Each row comes from the steps of one path. Every step used is in the known rows, and no mark comes twice. Write the path behind each row, first mark first.
Known rows
mogez fudi: .06 -.10 .01 -.11 -.02 -.18 .12 .41 -.04 -.20 -.08 -.03 .01 -.07 -.09 -.11 -.26 -.13 -.04
tatovag fudi noki fivol: .09 .43 .60 .23 .34 .13 .04 .24 -.11 .47 .16 -.03 .10 .12 -.20 .30 .14 .22 -.11
sivep fivol: -.37 .00 .10 .03 .00 .08 .02 -.26 .12 -.20 .07 -.06 .02 -.54 .05 .17 -.04 -.06 .16
noki fudi sivep fivol mogez: -.26 .01 .20 .44 -.21 .20 -.56 .02 .22 -.25 -.03 -.04 .41 -.42 .06 .10 -.25 .40 .27
tatovag fudi sivep: .16 .06 .61 .49 -.12 -.04 .06 .18 -.03 .31 -.06 .10 .50 .13 -.11 .06 .15 .08 .07
fudi sivep fivol noki: -.19 -.29 .22 .28 -.17 -.06 .09 -.23 .11 .27 -.07 -.10 .62 -.27 -.02 .40 .24 .01 -.07
fudi sivep fivol: -.36 .04 .25 .32 -.18 .10 .01 -.20 .05 -.04 .03 .03 .57 -.47 -.06 .22 .08 .02 .14
noki fivol: -.06 .16 .07 .14 .45 .28 -.02 .05 -.08 .16 .17 -.05 -.02 -.07 -.08 .19 -.04 -.09 -.13
mogez fudi noki fivol: -.01 .33 .21 .01 .24 .03 .05 .47 -.19 .16 .12 -.08 .18 .02 -.27 .21 -.10 .13 -.21
sivep fudi noki fivol tatovag: -.18 .36 .30 .31 .12 .16 .04 .19 -.11 .49 -.01 .33 .34 .24 -.15 -.21 .20 .44 .07
sivep fudi: .05 .07 .20 .04 -.05 -.03 .13 .08 -.02 -.06 .06 .12 .04 .14 -.07 -.04 -.06 .22 .28
mogez fudi sivep fivol tatovag: -.43 -.09 .19 .40 -.26 -.01 .07 .10 .11 .07 -.22 .30 .66 -.39 -.09 -.34 -.04 -.02 .18
mogez fudi noki: .05 .20 .16 -.16 -.22 -.26 .09 .48 -.13 .01 -.05 -.05 .24 .12 -.23 .04 -.07 .24 -.10
fivol mogez: .13 -.06 -.04 .33 -.08 .02 -.15 .12 .25 -.28 -.14 -.07 -.09 .05 .12 -.07 -.28 .24 .09
mogez fudi noki fivol tatovag: -.16 .25 .17 .20 .15 .07 .05 .41 -.09 .40 -.09 .24 .30 .08 -.17 -.27 .02 .18 -.15
tatovag fivol noki fudi: -.04 -.12 .10 -.07 .32 .13 -.50 -.15 .01 .06 -.03 -.06 .02 -.17 .17 .20 .04 .13 -.32
sivep fudi mogez: .08 .00 .07 .38 .06 .00 -.04 .16 -.08 .05 -.01 .08 .10 .22 -.23 -.05 -.09 -.29 .29
tatovag fivol mogez fudi noki: .09 .21 .20 .31 -.02 -.12 -.03 .38 .11 -.50 -.19 -.08 .13 -.01 -.02 .01 -.35 .39 -.20
noki fudi sivep fivol: -.43 .10 .25 .12 -.14 .20 -.45 -.12 -.03 .03 .12 .05 .55 -.52 -.06 .20 .05 .20 .20

Write each row's path
-.20 -.08 .39 .69 .14 .06 -.05 .02 .14 .35 -.20 .21 .11 -.20 -.07 -.27 .00 -.50 .28 -> sivep fivol tatovag fudi mogez
.06 -.24 .09 .22 .30 -.01 .10 -.26 .08 -.03 -.15 -.09 .04 -.09 .19 .26 .08 -.08 -.43 -> tatovag fivol noki
.07 .06 .02 .46 .33 .28 -.17 .17 .17 -.13 .02 -.10 -.13 -.02 .07 .09 -.30 .19 -.02 -> noki fivol mogez
.04 .04 .37 .75 .44 .20 -.11 .24 .01 .58 -.11 .23 .07 .12 -.15 -.26 .01 -.52 .07 -> noki fivol tatovag fudi mogez
.17 -.12 .13 .49 -.29 -.13 -.03 .55 .10 -.24 -.21 -.01 .53 .08 -.11 -.11 -.34 .18 .04 -> fivol mogez fudi sivep
.05 -.14 .16 .08 -.17 .01 -.45 .11 -.09 .48 -.03 .00 .67 .10 -.09 .21 .22 .23 -.13 -> fivol noki fudi sivep
.12 .00 .18 .59 .05 .08 -.03 .60 .04 -.12 -.08 -.02 .51 .01 -.18 .04 -.36 .12 -.06 -> noki fivol mogez fudi sivep
-.13 -.37 .22 .19 -.20 -.20 .18 .07 .09 .13 -.12 -.12 .61 -.34 -.08 .33 .05 -.08 -.10 -> mogez fudi sivep fivol noki
-.07 .43 .17 .09 .27 .17 -.03 .14 -.17 .31 .17 -.06 .19 .09 -.20 .32 .13 .23 -.20 -> fudi noki fivol
.19 -.18 -.02 .17 -.10 -.14 -.01 .54 .20 -.44 -.18 -.09 -.09 -.01 .01 -.17 -.51 .10 .04 -> fivol mogez fudi
-.02 .47 .36 .12 .22 .15 .06 .20 -.19 .26 .22 .03 .24 .20 -.25 .29 .10 .40 .02 -> sivep fudi noki fivol
-.13 -.16 .09 .21 -.09 -.09 .01 .31 .28 -.57 -.14 -.11 -.06 -.46 .04 -.05 -.55 .05 .18 -> sivep fivol mogez fudi
-.06 -.04 .56 .75 -.17 .06 -.07 .04 .34 -.20 -.12 -.01 .37 -.32 .07 .11 -.18 .23 .30 -> tatovag fudi sivep fivol mogez
-.25 -.04 .58 .37 .01 .06 .09 -.07 .24 .27 -.14 .27 .03 -.33 .10 -.28 .08 -.02 .29 -> sivep fivol tatovag fudi
-.21 .33 .17 .28 .15 .18 -.07 .11 -.08 .53 -.05 .26 .31 .13 -.12 -.17 .21 .27 -.11 -> fudi noki fivol tatovag
